Each row was made from one small tree. The marks that hang from a mark follow it in brackets, in the order of their numbers. Every link used is in the known rows. Write each row's tree.
Known rows:
k_92{k_32}: -.07, .19, -.19, .10, -.13, .10, -.06, -.03, -.10, .24, -.01, -.10, -.06, -.11, .04, .04, -.01, .11, -.11, .06, -.11, .04, .39, -.10, .21, -.11
k_560{k_674{k_569}}: .02, .10, .05, .09, -.04, .27, .03, -.05, -.02, .30, -.02, .07, .05, .32, -.11, .27, .05, -.03, -.18, -.09, .04, .08, .04, .07, .16, -.32
k_554{k_673{k_674}}: -.04, .30, -.06, -.09, -.04, -.09, .02, -.02, -.01, .34, -.19, -.22, -.14, -.06, .10, .02, -.02, .05, -.14, .02, .03, .17, .06, -.02, -.33, .07
k_4{k_554}: .05, .22, -.17, .05, .08, .07, .05, .01, -.04, .08, .06, .06, -.17, .00, -.02, -.08, .01, .16, -.03, .10, -.18, -.03, .12, -.06, -.01, -.21
k_4{k_554{k_560{k_674} k_673}}: .00, .10, .01, .11, .10, -.06, -.03, .23, .02, .19, -.05, -.23, -.24, -.29, .08, .27, .15, -.15, -.03, .01, .08, -.03, -.15, .22, -.32, -.29
k_560{k_554{k_4 k_673} k_674{k_569}}: .05, -.08, .09, .06, .02, .12, .11, .15, .02, -.21, -.04, .10, .18, .06, .02, .31, .07, -.11, -.03, .02, .11, -.01, -.14, -.15, -.34, -.04
k_673{k_674 k_816}: -.04, .07, -.10, -.14, .01, .03, .00, -.13, -.10, .11, -.01, .10, .07, .22, -.06, -.14, -.06, .08, .07, .01, -.01, .04, .00, .12, .13, .18
k_816{k_698}: .05, .30, .01, .04, -.16, .29, .08, -.09, .06, .20, .29, -.05, -.30, -.01, -.07, -.02, -.10, .08, -.17, -.08, -.22, .13, .23, -.10, .23, -.36
k_674{k_560{k_554}}: .01, -.21, .01, .14, -.18, -.04, .01, -.03, .00, -.43, -.22, -.01, -.03, -.04, .17, -.13, -.05, .10, -.03, .10, -.02, .07, .11, -.10, .17, .01
k_554{k_4 k_560{k_674} k_673{k_816}}: .08, .05, .00, -.05, .00, -.03, -.02, .16, .02, -.14, .08, -.15, -.04, .02, -.07, .22, .08, -.22, .14, .01, .13, -.11, -.17, .30, -.10, .06
k_674{k_569}: .00, .22, -.11, .06, .07, .16, .05, -.10, .02, .38, .05, .00, .02, .29, -.07, .15, -.01, .09, -.20, -.05, -.10, .12, .25, -.12, .22, -.32
k_560{k_674}: .07, .19, .05, .06, -.19, .19, .01, -.09, -.03, .10, -.02, .00, -.12, .15, -.06, .12, .04, .00, -.13, .00, -.02, .07, .06, .18, .08, -.21
k_554{k_4}: .12, .33, -.09, .02, -.06, .07, .05, -.09, .00, -.08, .11, .09, -.08, .14, -.08, -.12, -.05, .13, -.02, .08, -.14, -.05, .23, -.11, -.03, .02
k_554{k_4 k_560 k_673{k_816}}: .08, .13, -.16, -.09, .12, -.13, -.01, .13, .05, -.08, .15, -.22, -.08, -.06, -.02, .08, .01, -.11, .12, .05, .00, -.06, .05, .08, -.02, .07
k_560{k_554 k_674{k_569}}: -.02, -.17, .15, .13, -.02, .24, .06, -.01, -.04, -.08, .03, .17, .17, .13, .01, .29, .07, -.04, -.11, -.05, .05, .07, .00, -.05, .08, -.27
k_673{k_554{k_4}}: .18, .25, .00, .00, -.01, -.05, -.04, -.24, .03, -.15, .13, .12, -.04, -.03, -.13, -.23, -.01, .13, .01, .12, -.25, -.09, .18, -.06, .05, .07
k_674{k_560 k_569}: -.02, -.01, -.10, .13, -.06, .05, .01, -.05, .03, .18, -.27, -.04, .02, .35, -.02, .02, -.05, .07, -.15, -.04, .02, .09, .14, -.07, .31, -.16
k_554{k_4 k_560 k_673{k_674{k_569}}}: -.11, .20, .03, .03, .24, -.17, -.02, .11, .05, .39, -.07, -.13, .10, -.04, .05, .16, .00, -.09, -.04, -.12, .18, -.01, .02, -.11, -.44, .10
k_673{k_554{k_4} k_674{k_560 k_569}}: -.02, -.12, .12, .04, .02, -.17, -.09, -.20, .00, -.02, -.32, .24, .24, .19, -.06, -.31, -.05, .09, .05, -.02, .05, -.12, -.09, -.06, -.06, .38
k_816{k_698{k_32{k_92}}}: -.20, -.02, .06, -.03, -.37, .42, .04, .10, .02, .18, .59, .02, .02, -.20, .01, .00, .10, .11, -.18, -.20, -.02, .10, .22, -.41, .34, -.54
k_560{k_554{k_673{k_816}} k_674{k_569}}: .00, -.31, -.02, -.06, .03, .16, .08, .13, -.03, -.12, -.03, .03, .19, .16, -.02, .41, .10, -.15, .01, .00, .10, .08, -.20, .06, .08, -.16
k_554{k_560 k_673{k_674 k_816}}: -.09, .07, -.07, -.13, .12, -.20, -.06, .06, .00, .25, -.04, -.29, -.05, -.13, .09, .09, .02, -.10, .04, -.04, .12, .07, -.03, .19, -.11, .12
k_554{k_4 k_673}: .13, .39, -.16, -.05, -.04, -.03, .07, .04, .06, .04, .01, -.14, -.16, .05, -.01, -.01, -.02, .06, -.07, .11, -.10, .02, .14, -.13, -.23, .02
k_673{k_674{k_560 k_569}}: -.14, -.06, .02, .08, -.03, -.04, -.01, -.09, -.03, .28, -.41, .05, .13, .32, .04, -.08, -.08, .08, -.10, -.09, .14, .07, .02, -.04, .05, .11
k_698{k_32}: -.04, .16, -.04, -.02, -.21, .15, -.01, -.07, -.05, .20, .23, .00, -.01, .07, .01, -.03, .08, .17, -.17, -.01, -.03, .06, .32, -.21, .25, -.25

Which tree is each row?
-.10, -.44, .02, -.04, -.11, -.12, .00, -.05, -.10, -.47, -.27, .18, .20, .09, .12, -.23, -.09, .06, .19, .06, .13, .01, -.15, .05, .12, .41 -> k_673{k_674{k_560{k_554}} k_816}
.02, -.05, .23, .16, .10, .03, -.14, -.14, .04, .30, .07, -.05, .05, -.07, -.09, .29, .14, -.14, -.12, -.13, .02, .00, .03, .24, .21, -.35 -> k_673{k_554{k_560{k_674{k_569}}}}
-.11, -.23, -.07, -.15, .17, -.03, .07, .07, -.06, .07, -.08, .05, .27, .04, .08, .17, .00, -.03, .03, -.01, .10, .10, -.11, -.12, -.15, .13 -> k_560{k_554{k_673{k_674{k_569} k_816}}}
-.04, .11, -.04, -.21, -.08, .11, .08, .03, .01, .27, .12, -.10, -.17, -.02, -.04, -.02, -.10, -.04, -.02, -.08, -.03, .14, -.10, .02, -.06, .03 -> k_554{k_673{k_674 k_816{k_698}}}
-.12, -.19, -.16, -.13, .02, -.12, .01, .07, -.01, .25, -.44, -.10, .14, .36, .02, .02, -.05, -.04, .01, -.04, .19, .11, -.19, .08, .06, .24 -> k_554{k_673{k_674{k_560 k_569} k_816}}
.05, -.23, .04, -.11, -.07, -.23, -.10, -.20, -.05, -.40, -.22, .26, .18, .17, -.10, -.48, -.07, .08, .25, .10, .00, -.20, -.20, .17, .11, .61 -> k_673{k_554{k_4} k_674{k_560} k_816}
-.06, .23, -.14, -.06, .11, -.11, .04, .11, -.04, .28, -.17, -.07, -.14, -.15, .09, -.07, .02, .08, -.03, .08, .00, .03, -.09, -.05, -.51, .06 -> k_4{k_554{k_673{k_674}}}
.07, -.07, .10, -.03, .05, .07, -.09, -.15, .08, .04, .45, -.08, -.18, -.25, -.13, -.06, -.02, -.08, .03, -.10, -.23, .01, .09, .18, .52, -.25 -> k_673{k_554{k_560} k_816{k_698}}
-.05, .08, .19, .05, .10, -.24, -.17, -.23, .01, .22, .01, -.11, -.04, -.32, .06, -.13, .04, .01, -.04, -.05, -.04, .03, .13, .15, -.06, .06 -> k_673{k_554{k_560} k_674}
.01, -.21, -.04, .10, .01, -.09, .08, .16, .07, -.32, -.27, -.01, .14, .09, .12, .05, -.03, .00, -.01, .06, .08, -.01, -.04, -.30, -.16, .12 -> k_674{k_560{k_554{k_4 k_673}} k_569}
.04, -.12, .15, .13, .00, .22, .08, .02, -.04, -.31, .10, .32, .25, .15, -.04, .19, .03, -.03, .01, -.02, .07, -.10, -.05, -.13, -.14, -.07 -> k_560{k_554{k_4} k_674{k_569}}
-.08, -.18, .03, -.08, -.21, .11, .03, -.04, -.03, -.06, -.07, .09, -.07, .17, -.04, -.28, -.17, .03, .07, -.10, .05, .04, -.14, .12, .28, .18 -> k_673{k_674{k_560} k_816{k_698}}
-.07, -.02, .05, .21, .22, .13, -.03, .14, -.02, .27, .05, .06, .02, .01, -.04, .31, .12, -.11, -.05, -.11, .09, -.11, -.09, .14, -.04, -.43 -> k_4{k_554{k_560{k_674{k_569}}}}
.09, .00, .10, .03, -.12, .05, .08, .12, .00, -.42, -.01, .02, .01, -.12, .07, .15, .05, -.07, .03, .10, .06, -.02, -.12, -.06, -.41, .06 -> k_560{k_554{k_4 k_673} k_674}
-.07, -.17, .11, .04, .00, -.14, -.11, -.23, .00, .19, -.39, .09, .16, .17, .00, -.20, -.02, .09, -.09, -.05, .05, .03, -.04, .02, .11, .17 -> k_673{k_554 k_674{k_560 k_569}}
-.05, -.31, .00, .17, -.02, .03, .03, -.01, .01, -.20, -.23, .06, .14, .18, .11, .03, -.05, .07, -.08, -.01, .03, .09, .09, -.20, .26, -.11 -> k_674{k_560{k_554} k_569}
.03, .10, -.18, -.08, .10, -.11, -.03, .10, .05, .18, .08, -.37, -.16, -.07, .03, .20, .04, -.11, -.01, .01, -.02, .09, .11, .15, .19, -.15 -> k_554{k_560 k_673{k_816}}
-.05, .04, .13, .19, .07, .15, -.06, .01, .02, .36, .03, -.09, .03, .12, -.05, .40, .08, -.15, -.15, -.17, .12, .05, .07, .16, .14, -.39 -> k_554{k_560{k_674{k_569}}}
.00, .22, -.15, .08, .20, -.16, -.02, .20, .05, .23, .02, -.31, -.29, -.33, .11, .16, .08, -.03, -.05, .05, -.06, -.01, .07, .00, -.23, -.28 -> k_4{k_554{k_560 k_673}}
.09, -.05, .17, .09, -.14, .15, .07, -.01, -.06, -.51, .11, .24, .09, -.03, .01, .02, .02, .00, .07, .07, .02, -.10, -.06, -.04, -.18, .06 -> k_560{k_554{k_4} k_674}
.07, .17, -.15, -.16, -.10, .21, .11, .07, .07, .16, .25, -.19, -.28, .01, -.09, .09, -.06, -.04, -.08, -.03, -.16, .16, .02, -.01, .23, -.24 -> k_554{k_673{k_816{k_698}}}
-.06, -.06, -.17, -.19, -.08, .25, .10, .26, -.02, .18, .43, .03, -.14, -.11, -.07, -.02, .07, .05, .00, -.02, -.08, -.04, -.09, -.18, .14, -.31 -> k_4{k_554{k_673{k_816{k_698{k_32}}}}}
.01, .04, -.24, -.05, .26, -.12, -.01, .23, .01, .11, .08, -.23, -.17, -.17, .03, .12, .08, -.08, .11, .07, -.05, -.04, -.05, .13, -.02, -.17 -> k_4{k_554{k_560 k_673{k_816}}}
.20, .06, -.10, -.13, .03, -.03, -.04, -.22, -.01, -.27, .20, .21, .05, .12, -.21, -.27, -.01, .09, .15, .13, -.23, -.14, .07, .07, .30, .19 -> k_673{k_554{k_4} k_816}
-.05, -.41, .04, -.04, -.09, -.14, .02, -.01, -.10, -.71, -.19, .32, .27, .12, .07, -.36, -.12, .07, .30, .09, .13, -.15, -.19, -.02, -.05, .61 -> k_673{k_674{k_560{k_554{k_4}}} k_816}
-.05, .01, -.09, -.22, -.22, .27, .07, .12, .02, .23, .44, -.09, -.13, -.01, -.07, .04, .04, .01, -.10, -.08, -.05, .11, .07, -.17, .32, -.29 -> k_554{k_673{k_816{k_698{k_32}}}}
.13, .08, .26, .12, -.01, -.06, -.14, -.13, .04, -.15, .13, .02, -.04, -.18, -.09, .01, .10, -.10, .05, -.01, -.02, -.16, -.02, .25, -.05, -.02 -> k_673{k_554{k_4 k_560{k_674}}}
.13, .00, .01, -.12, -.07, .21, .00, -.21, .04, .00, .38, .07, -.17, -.05, -.20, -.16, -.05, .04, -.01, -.02, -.32, .05, .06, .08, .54, -.19 -> k_673{k_554 k_816{k_698}}
.02, -.38, -.03, -.06, -.20, .07, .10, .15, .07, -.43, .00, -.12, -.14, -.10, .09, -.03, -.09, -.05, .05, .02, -.04, .12, -.13, -.06, .26, -.03 -> k_674{k_560{k_554{k_673{k_816{k_698}}}}}
-.11, .04, .04, -.11, .03, -.01, .00, .11, .06, .31, .19, -.25, -.18, -.25, .03, .08, -.06, -.15, .01, -.16, .05, .10, -.07, .11, -.05, -.04 -> k_554{k_560 k_673{k_674 k_816{k_698}}}
.07, -.02, .24, .16, .13, .02, -.12, -.11, .04, .07, .10, .10, .13, .00, -.14, .18, .10, -.14, -.01, -.10, .03, -.16, -.03, .15, .04, -.12 -> k_673{k_554{k_4 k_560{k_674{k_569}}}}
-.01, -.09, .12, .02, -.15, -.23, -.13, -.26, -.02, -.03, -.37, .00, -.01, -.02, .05, -.35, -.04, .11, -.03, .04, -.01, .04, -.01, .11, .04, .28 -> k_673{k_554 k_674{k_560}}
.04, -.05, .14, .01, -.12, -.24, -.10, -.22, -.01, -.23, -.29, .16, .08, .02, -.01, -.46, -.07, .12, .11, .08, .00, -.13, -.08, .04, -.12, .48 -> k_673{k_554{k_4} k_674{k_560}}
.05, .09, -.23, -.13, .06, .18, .14, .20, .03, .10, .27, -.04, -.28, -.07, -.09, .00, -.02, .00, .04, .03, -.20, .01, -.14, -.01, .08, -.24 -> k_4{k_554{k_673{k_816{k_698}}}}
.14, -.11, .16, .00, .03, -.05, -.14, -.12, -.01, -.32, .19, .12, .06, -.04, -.18, -.01, .08, -.15, .20, .01, -.02, -.22, -.13, .36, .21, .11 -> k_673{k_554{k_4 k_560{k_674}} k_816}
-.18, .09, -.06, .07, .37, -.17, -.02, .20, .01, .57, -.13, -.14, .01, -.18, .12, .20, .07, -.06, -.05, -.10, .13, .00, -.09, -.06, -.45, -.15 -> k_4{k_554{k_560 k_673{k_674{k_569}}}}
-.02, .05, .07, -.06, .00, -.14, .07, .06, -.03, -.26, -.07, .06, .06, -.20, .16, -.08, -.04, .05, .06, .09, .05, -.01, -.04, -.23, -.60, .35 -> k_560{k_554{k_4 k_673{k_674}}}
.07, .34, -.05, .05, .08, -.15, -.01, .11, .10, .07, .07, -.30, -.19, -.19, .06, .11, .02, -.07, -.04, .03, -.02, -.01, .18, -.03, -.22, -.04 -> k_554{k_4 k_560 k_673}
-.10, -.01, -.14, -.10, .27, -.22, -.04, .20, -.04, .18, -.02, -.13, -.06, -.22, .08, .02, .05, -.07, .15, .02, .09, -.07, -.19, .17, -.28, .09 -> k_4{k_554{k_560 k_673{k_674 k_816}}}
.02, -.06, .11, -.07, .16, -.23, -.15, -.17, -.03, -.14, .14, .13, .14, -.11, -.09, -.25, -.01, -.03, .24, .00, -.02, -.20, -.04, .19, .01, .39 -> k_673{k_554{k_4 k_560} k_674 k_816}
.09, -.31, -.13, -.07, -.09, -.16, .07, .14, .02, -.71, -.18, .00, .06, .05, .09, -.13, -.06, -.01, .20, .18, .03, -.07, -.14, -.07, .01, .35 -> k_674{k_560{k_554{k_4 k_673{k_816}}}}
-.11, -.29, .12, .11, .00, -.08, .04, .00, -.05, -.33, -.29, .31, .33, .16, .10, -.18, -.10, .08, .10, -.02, .17, -.10, -.10, -.25, -.22, .38 -> k_673{k_674{k_560{k_554{k_4}} k_569}}
.06, .19, .12, -.05, .01, -.13, -.06, -.26, -.03, -.04, -.02, .20, .07, -.08, -.07, -.33, -.03, .13, .05, .06, -.11, -.10, .05, -.02, -.20, .34 -> k_673{k_554{k_4} k_674}
.07, -.18, .04, .14, -.15, -.07, .04, .00, .00, -.67, -.14, .15, .06, .03, .10, -.22, -.09, .10, .09, .13, .00, -.08, .05, -.17, -.02, .23 -> k_674{k_560{k_554{k_4}}}
-.13, -.05, .05, -.02, .13, -.05, .07, .05, -.01, .21, -.16, -.03, .16, -.10, .18, .19, .00, .01, -.13, -.04, .08, .17, .00, -.26, -.36, .02 -> k_560{k_554{k_673{k_674{k_569}}}}
